Each row was made from one walk, in order. Every step used is in the known rows, and no mark comes twice. Write each row's walk.
In the rows, zero is written as 128.
Known rows
tosab > lofikek > vubi: [ 73 131 158 153 130 139 104 143 143 148  75 116  90 126 149  86 160  98
 138 141 127 124 127 127 160 107 109 161  98 143 145  87 155 132  94 102
 129 114 164 115 110 135 104 125]
tave > guso: [ 90 135 156 139 137 126  81 126 119 158  91 132  98 140 157 121 158 102
 109 104 124 144 117 137 136 147 116 159  72 153 148  96 129  99 134 109
 123 119 173 128 125 145 129 111]
guso > lofikek > vubi > tave: [ 62 151 147 123 137 146 108 152 121 151  81 114 106 164 138  85 167 106
 141 145 132 133 140 144 158 108 111 134  65 144 113  89 142  96  97  99
 132 133 181 109  99 103 125 131]
bofis > luvubod: [ 94 151 164 153 126 121  89 157 145 134  96 124  98 132 142 109 118 112
 126  97 119 121 117 142 152 132 119 127  82 159 150  84 125 109 103 109
 145 119 154 103 111 149 119 128]
miti > lofikek > vubi > luvubod: [ 71 146 151 142 137 133 102 126 128 141  78 115  80 154 163  74 175  88
 186 130 119 116 126 135 121 125 138 147  93 149 158  82 159 123  88 109
 131 136 130 113  84 160 119 123]
tave > tosab: [103 130 138 150 138 129  76 144 133 134  92 102  85 130 170 122 143 108
 144 104 129 114 134 142 140 117 114 125  75 150 159  95 169 126 115 107
 125 115 170 138 134 151 118  91]
vubi > lofikek: [ 84 149 159 129 129 142 112 143 137 139  94 136  82 135 171 117 172  98
 139 131 128 130 127 148 139 123 136 136  84 155 148  89 158 117  96 115
 138 124 194 110 122 146 114 118]
guso > tave > tosab: [ 73 138 151 157 143 133  64 175 119 125  86 132  71 143 175 126 151 102
 170 122 129 104 135 147 144 110 107 131  51 154 148 101 165 118 128  94
 149 122 177 127 146 146 123 113]
zopi > guso > tave > bofis > lofikek > vubi: [ 29 158 174 147 131  97  59 161 107 146  92 155  92 140 119 112 189  61
 155 144 123 117 136 142 147 127 117 180  36 163 145  98 174 109 129 122
 154 104 197 104 139 121 129 158]
tave > bofis > luvubod: [ 82 152 171 137 126 107  76 139 131 132 106 131 115 140 130 112 145 112
 114  84 136 118 107 128 151 125 147 136  81 166 158  85 125 104 107 120
 163 103 170  90 136 145 122 110]
guso > lofikek > vubi: [ 67 150 152 130 144 158  98 156 133 146  85 113 103 146 156  83 159  96
 138 132 113 137 130 135 145 128 115 141  76 145 135  95 147  97  95 102
 129 113 164 102 107 105 128 141]
tosab > lofikek > vubi > luvubod > guso: [ 61 138 163 134 134 105  94 134 129 143  68 112  68 155 139  93 180  77
 169 158 143 104 118 138 134 108 108 148  90 147 166  81 142 121  98  65
 132 149 148 126  84 128  90 123]
tave > miti > lofikek > vubi > luvubod: [ 74 146 163 139 155 114  95 104 117 129  63 118  82 163 172  69 195  85
 166 107 112 121 125 128 117 130 144 146 102 153 174  76 166 104 100 107
 139 147 129 104  99 155 118 108]
guso > tave > bofis > luvubod: [ 50 161 182 144 130 110  64 175 118 126 102 159  99 156 136 116 149 106
 140  98 132 105 108 135 155 118 142 140  62 165 150  90 121 102 120 112
 185 109 178  78 151 142 129 128]
lofikek > vubi > luvubod > guso: [ 83 146 149 119 132 101  77 139 126 139  82 117  80 181 143 111 169  81
 176 141 138 102 124 153 133 119 100 124  73 144 172  80 140  93 110  69
 116 163 137 125  81 139 105 132]
miti > luvubod > vubi > tave > tosab > lofikek: [ 92 107 151 155 138 117  76 143 130 125  63  87  66 157 148  83 192 144
 142 137 150 101 129 126 176  93 128 128  64 177 154  97 184 137 110  88
 177 134 200 101 109 150  90  76]
vubi > tave > bofis: [ 65 147 158 116 121 107  93 128 106 140 115 149 117 154 131 113 173 110
 115  94 163 118 118 139 161  91 139 147  71 152 129  96 136 117 121 123
 156 124 197 124 136 138 123  88]
zopi > guso: [ 87 143 147 157 118 120  89 167 137 143  99 130  95 119 144 119 145  79
 128 124 122 131 132 155 149 140 112 143  64 149 134  93 165 122 121 126
 129 119 160 138 116 133 126 143]
tosab > luvubod > guso > tave > miti: [ 79 140 176 124 156 111  44 168 107 116 113 196  71 158 137 109 182  93
 123 111 130 119 122 168 135 119 112 159  69 168 166  95 120  91 146  59
 174 167 190 102 141 135 120 115]
miti > lofikek > vubi > luvubod > guso: [ 73 137 149 132 137  98  88 118 121 148  78 113  76 157 161  91 174  76
 190 148 132 109 125 143 115 131 120 132  83 158 171  88 151 114 101  83
 120 153 132 124  80 142 120 123]
lofikek > vubi > luvubod > guso > tave > tosab: [ 66 142 147 141 148  97  48 166 109 126  65 111  50 189 157 131 178  80
 220 155 137  81 137 160 129 110  92 107  42 151 182  81 157  89 130  51
 136 158 150 126 114 143 104 122]
bofis > tave > tosab > luvubod: [113 124 155 156 148 109  61 169 154 123  84 124  71 129 135 129 157 141
 131 125 133 124 131 180 143 107 101 130  71 146 142 102 154 138 124  90
 157 133 178 122 118 178 117  87]
tosab > lofikek > vubi > luvubod: [ 60 148 163 147 132 136 105 140 136 135  67 116  73 149 145  82 186  91
 163 136 127 113 117 130 142 106 126 162 101 138 153  78 154 134  85  90
 141 133 142 115  90 141  90 125]
zopi > guso > tave > miti: [ 67 150 167 157 140 108  70 178 113 130  81 165  78 144 162 122 169  71
 131 122 108 127 133 156 153 139 109 148  51 156 142  96 166  97 144 111
 160 131 171 116 140 130 131 144]
vubi > tave > miti > luvubod: [ 80 137 148 127 145 113  90 133 110 118 100 148  89 180 149  89 191 126
 116  85 139 111 119 131 156  96 137 132  74 157 150  89 162 104 135 107
 167 148 184 101  99 164 118  95]
guso > tave > miti > lofikek > vubi > luvubod: [ 46 154 175 144 161 118  81 141 105 125  62 151  67 178 176  76 200  78
 194 120 106 109 126 135 121 122 134 153  81 155 164  81 164 103 115  97
 164 152 138  92 110 156 123 126]
tave > bofis: [ 71 142 163 118 128 122  82 131 120 141 115 149 113 140 143 114 169  99
 114  88 145 120 109 130 146 110 147 157  81 151 151 102 146 113 117 128
 152 108 180 113 143 136 126  99]
tave > miti > luvubod > tosab: [100 136 146 132 158 140  74 127 128 112  90 129  96 161 173 119 187 129
 124  69 126 104 120 150 138 123 139 118  70 157 168  84 180 118 135 104
 154 155 153  94 103 149 134 106]
guso > tave > tosab > luvubod: [ 89 137 150 157 149 153  50 188 122 113 105 155  62 137 144 114 174 119
 156 116 129 107 132 167 136 108 120 149  66 157 148  93 152 122 127  79
 168 133 191 114 147 155 116 106]
miti > tave > guso > lofikek > vubi: [ 60 143 158 144 155 119  69 151 103 157 102 105 109 156 132 105 165  96
 143 138 119 149 116 129 133 155 109 157  63 146 127 104 131  94 123  94
 122 116 157 106 132 121 147 147]
tosab > luvubod: [102 141 151 133 136 152  84 161 141 125 123 165  92 127 126 100 162 115
 114 103 129 130 120 160 137 113 130 167  94 153 142  95 135 122 106  95
 149 136 176 112 115 153 116 117]
tave > miti > lofikek > vubi: [ 89 129 159 146 153 115  89 108 120 143  80 125 100 142 172  76 169  91
 146 111 111 131 135 130 135 131 132 148  99 156 164  91 170 105 107 116
 134 127 151 105 122 151 134 109]
tave > guso > lofikek > vubi > luvubod > miti: [ 72 148 163 110 152 140  77 135 104 141  51  85  96 186 171  89 214 103
 180 123 117 142 120 128 116 143 125 122  67 130 151  81 137  76  93  61
 127 135 163 107  83  91 129 126]
lofikek > vubi: [ 91 140 146 140 131 132  92 149 143 145  97 122 103 153 150 104 144  97
 146 127 123 119 131 143 156 116 106 142  80 141 150  90 159 102 107 107
 115 125 155 119 106 147 120 131]
miti > lofikek > vubi > tave: [ 77 133 140 144 128 127 112 125 119 158  83 119  98 148 151  83 158 104
 163 143 136 122 141 136 157 106 122 141  80 153 130  89 158 122 105 116
 124 134 167 124  96 150 130 111]
tosab > luvubod > guso > tave > bofis: [ 66 139 171 112 140 117  42 169 105 126 131 199  89 153 112 115 191  95
 130 115 156 109 110 160 135 107 131 164  60 167 155 104 114 102 140  76
 185 143 203  97 154 128 124 118]
vubi > tave: [ 80 145 149 131 120 125 107 142 123 144 104 140 100 148 145 113 154 111
 125 114 145 120 128 148 166  95 116 137  72 147 119  94 143 118 116 109
 137 141 182 136 108 144 119 106]

Which walk is each row?
[106 137 183 123 124 131  95 147 154 141  81 116  85 155 168 117 172 105
 141 143 126 132 131 156 157 137 129 127  81 171 158  99 165  92  94 104
 148 141 199  96 130 137 107 113] -> luvubod > vubi > lofikek
[ 66 154 139 146 128 137 107 164 121 155  71 105 101 150 129  94 166  83
 147 161 125 139 150 155 164 129 102 130  44 146 108  87 160  91 107 108
 130 120 181 118  94  94 128 155] -> zopi > guso > lofikek > vubi > tave
[ 76 157 165 132 121  94  90 131 117 135 102 134 115 158 119 113 154 122
 113  90 156 114 115 137 167 104 144 127  71 165 137  81 123 104 114 116
 166 120 189 100 128 141 119  99] -> vubi > tave > bofis > luvubod
[108 154 155 151 127 135  86 144 150 130  81 104 104 128 158 143 121 128
 135  88 124 112 126 168 153 138 116 109  75 162 144  73 137 123 110  99
 136 144 141 102 104 133 134 131] -> bofis > luvubod > tosab
[ 68 140 157 130 127 130 102 103 114 145  78 113 113 146 130 122 188 116
 132 123 167 108 131 152 174  86 130 143  76 146 125  74 160 137 108 104
 146 138 186 110 127 109 117  93] -> luvubod > tosab > lofikek > vubi > tave > bofis
[ 96 140 144 143 142 120  68 123 121 128  92 113  76 141 104  88 190 121
 148 131 145 116 157 164 140  91 109 156  74 159 141  77 159 119 107  77
 131 141 212 119 109 153 104  93] -> bofis > lofikek > vubi > tave > tosab > luvubod
[ 96 121 147 132 133 130  91 145 123 142  80  99 109 146 184  84 167 104
 193 131 126 124 135 123 140 114 129 123  90 142 160 100 172 129  81  98
 115 125 156 119  95 130 143 115] -> luvubod > miti > lofikek > vubi
[107 136 187 150 137  83  85 118 130 135  55 108 101 159 155  80 151 127
 121 111 122 132 133 140 168 141 135 120  88 193 153  85 141  94 106 103
 169 151 171  83 118 143 123  91] -> bofis > luvubod > vubi > tave > miti > lofikek
[ 56 166 155 121 146 154  96 150 131 134  72 113  86 170 153  80 188  92
 166 128 117 123 122 138 123 126 128 140  84 139 141  86 145  96  85  91
 139 132 142  99  89 110 115 141] -> guso > lofikek > vubi > luvubod
[122 126 171 127 133 122  65 133 125 148  92 140  99 167 112 104 192 139
  99 123 144 151 127 168 161 137 112 162  69 175 130  88 113  73 133  75
 158 162 203 105 121 148 110  93] -> tosab > luvubod > vubi > tave > guso
[ 68 125 154 145 152 118 102 125 113 126  68 122  82 173 135  60 204 120
 125 120 138 111 124 118 167  85 130 150  88 150 148  79 170 116 116  97
 166 137 187  92  97 152  98 102] -> tosab > lofikek > vubi > tave > miti > luvubod
[ 96 128 158 143 158  98  69 141 142 117  71 125  89 165 169 136 176 147
 121  93 125 111 117 167 151 116 113 110  57 147 151  94 178 129 144 106
 168 159 148  93  88 169 140 107] -> bofis > tave > miti > luvubod > tosab
[ 64 144 154 112 140 125  83 155 121 150  95 130  94 131 157 105 154  86
 126 131 132 133 121 138 132 137 113 133  68 161 145 109 124 107 109  85
 132 129 177 121 111  84 133 129] -> luvubod > guso > lofikek
[ 54 131 152 194 135 122  73 184 119 136  59 122  53 100 156 122 167  77
 162 161 122 114 139 147 151 123 108 147  46 156 139  97 187 153 127 101
 159 102 186 131 145 126 110 131] -> zopi > guso > tave > tosab > lofikek
[ 85 143 142 132 123 123 101 141 126 146  94 122 104 172 137 103 152 109
 150 131 143 117 140 152 173  96 101 131  70 139 127  84 151  97 112 102
 120 143 171 124  99 146 116 119] -> lofikek > vubi > tave
[ 94 118 149 150 150 147  52 180 109 110  92 135  69 129 174  94 191 121
 198 120 130 113 134 147 121 108 139 130  72 157 160 101 168 151 101  70
 165 135 195 115 130 142 140  93] -> guso > tave > tosab > luvubod > miti > lofikek
[ 80 145 163 124 129 100  71 171 107 109 120 120  95 174 151 118 177 109
 198 103 149 108 104 133 132  99 133 125  82 131 148 106 149 142  92  77
 136 166 134 137  98 144 130 126] -> vubi > luvubod > miti > tave
[ 26 159 186 126 130 111  63 146 102 134 113 178  92 134 140 109 191  83
 131 100 137 114 116 127 135 106 142 185  62 169 145 108 142 128 120 118
 174 111 207 103 153 126 132 125] -> guso > tave > bofis > lofikek
[ 49 149 165 147 125 113  64 180 109 137 107 172  95 137 135 133 179  71
 140 119 132 118 122 147 153 126 131 158  40 156 139 105 159 109 140 128
 174 107 186 112 155 126 133 144] -> zopi > guso > tave > bofis
[ 95 142 195 141 127  68  44 160 131 127 120 120 121 166 107 118 138 123
 134 101 145 117 100 135 171 136 139 138  72 178 158 106 131 103 109 105
 175 129 157  80 155 151 130 118] -> miti > tave > bofis > luvubod > vubi
[ 86 144 193 103 124 105  60 119 124 128 116 160 106 151  91  88 217 124
  95 109 160 133 126 153 156 101 147 185  77 188 139 100 131 109 108  95
 184 151 229  94 134 131 108  88] -> tosab > luvubod > vubi > tave > bofis > lofikek
[ 86 144 159 128 135 105  97 119 109 133  92 147 100 163 153 105 165 107
 106  89 139 126 131 145 161 103 120 139  80 153 133  85 146  99 126 105
 142 152 181 125 120 140 119  94] -> vubi > tave > miti
[ 17 164 189 105 132  79  52 135  89 129 100 172  68 161 131 121 214  65
 158 117 152  95 109 133 109 104 138 166  50 173 171  99 122 118 126  84
 172 148 192 109 125 120 115 124] -> vubi > luvubod > guso > tave > bofis > lofikek
[ 47 156 169 114 118  97  87 106  99 144 112 151 109 137 120 101 191  95
 107  96 161 120 124 130 146  91 140 171  71 167 130  98 140 130 114 124
 153 124 219 121 129 129 120  93] -> vubi > tave > bofis > lofikek
[ 44 154 188 108 131  76  52 132  83 110 131 134 103 162 127 113 220  94
 179  85 161 109  98 114 114  95 162 154  79 146 152 110 153 153  91  89
 154 145 169 122 118 132 132 115] -> vubi > luvubod > miti > tave > bofis > lofikek
[ 79 142 144 111 145 137  84 154 117 142 105 136  91 163 103  81 186 107
 133 159 148 132 141 169 147 111 104 136  66 160 127  87 115  91 106  57
 143 158 199 103  95  95 118 123] -> tosab > luvubod > guso > lofikek > vubi > tave
[ 63 128 163 137 157  94  62 138 100 145  76 150  79 165 174  95 167  72
 169 148 118 114 135 141 137 133 103 141  65 168 176  95 154  90 132  84
 145 149 166 102 129 132 140 128] -> luvubod > guso > tave > miti > lofikek > vubi
[ 76 126 149 145 146  95  74 124 122 137  46  79  53 148 149 105 181  85
 184 158 146  97 130 141 129 108 104 123  77 150 182  73 163 132 103  55
 125 137 154 134 102 133  85  97] -> tave > tosab > lofikek > vubi > luvubod > guso
[ 60 136 169 153 158 126  79 143 105 138  76 152  83 160 181  80 173  82
 169 124 105 117 132 134 139 124 122 152  77 157 157  93 165  97 122 109
 153 133 158  94 135 149 138 127] -> guso > tave > miti > lofikek > vubi
[ 61 138 161 128 129 108  64 183 114 141 105 162  78 155 160 129 147  82
 153 140 138 108 122 150 148 112  94 136  50 159 152 107 130 107 136  81
 142 150 172 123 127 126 126 138] -> luvubod > guso > tave
[100 131 129 148 135 114  88 135 121 140  76  87  93 164 151 113 153 116
 163 134 143 107 151 153 165  93  98 112  59 144 140  78 172 105 116  94
 113 134 179 136 115 153 112  93] -> lofikek > vubi > tave > tosab
[112 129 165 169 138 129  32 203 140 119  86 130  65 141 129 123 175 107
 159 153 117 120 149 187 157 144 103 140  37 178 153  95 179 103 131  80
 177 140 187 105 149 139 114 129] -> zopi > guso > tave > tosab > luvubod > vubi
[ 86 129 144 140 163 108  39 173 106 123 124 121  79 124 113 110 167 106
 153 134 151 120 123 158 116 128 117 139  65 164 149 110 135 137 114  57
 147 140 181 119 140 115 134 113] -> miti > tave > tosab > luvubod > guso > lofikek
[ 92 130 142 126 160 138  57 154 125 129  98 116  74 118 132 101 175 105
 125 130 139 127 134 162 113 132 122 131  66 168 158  94 133 119 109  61
 147 132 197 114 128 102 122  97] -> tave > tosab > luvubod > guso > lofikek
[ 66 129 137 117 154 134  73 163 125 140  89 107  88 169 142  77 175 103
 147 144 125 115 122 128 134 127 114 124  54 160 166 100 153  92 114  82
 142 127 168  86  78 108 129 144] -> miti > luvubod > guso > lofikek > vubi
[ 61 150 159 162 122 124  78 200 125 139  93 159  80 132 152 128 154  75
 153 142 114 119 132 158 155 133 104 147  41 153 129 102 162 117 135 117
 151 122 169 125 125 134 130 164] -> zopi > guso > tave
[ 71 137 183 112 137  94  41 151  96 111 159 159 116 132  97 101 212 114
 144  87 162 125 105 129 126  92 159 179  86 157 145 112 141 158  93  82
 165 138 206 110 141 131 139 107] -> tosab > luvubod > miti > tave > bofis > lofikek
[ 97 114 169 153 127 110  83 134 133 142  52  84  79 140 153 104 169 125
 132 147 148 120 140 141 178 102 110 130  76 171 141  94 167 135 105  87
 154 136 199 131 133 127  92  70] -> luvubod > vubi > tave > tosab > lofikek
[115 130 156 119 132 151  71 171 133 114 119 149 105 142 149 102 180 128
 144  99 137 129 122 152 139 106 134 137  92 140 149  96 142 127  93  76
 146 146 185 119 102 133 127 111] -> tosab > luvubod > miti
[ 52 131 158 172 140 136  77 176 115 131  67 128  59 115 171 110 164  99
 159 137 132 108 127 133 149  99 115 151  70 154 143  98 165 154 116  90
 165 109 187 125 150 138 107 105] -> guso > tave > tosab > lofikek
[ 79 155 153 132 132 131  95 143 137 131  85 119  87 176 148  97 175  95
 174 119 123 110 122 146 139 113 119 137  84 136 154  77 153  99 101  92
 128 146 131 118  86 155 105 133] -> lofikek > vubi > luvubod
[ 42 154 170 108 138  94  57 152  98 129  95 151  81 199 132 122 203  69
 191 136 149  86 111 146 135 107 119 139  48 151 172  88 132  78 131  75
 161 150 160 100 121 129 114 131] -> lofikek > vubi > luvubod > guso > tave > bofis
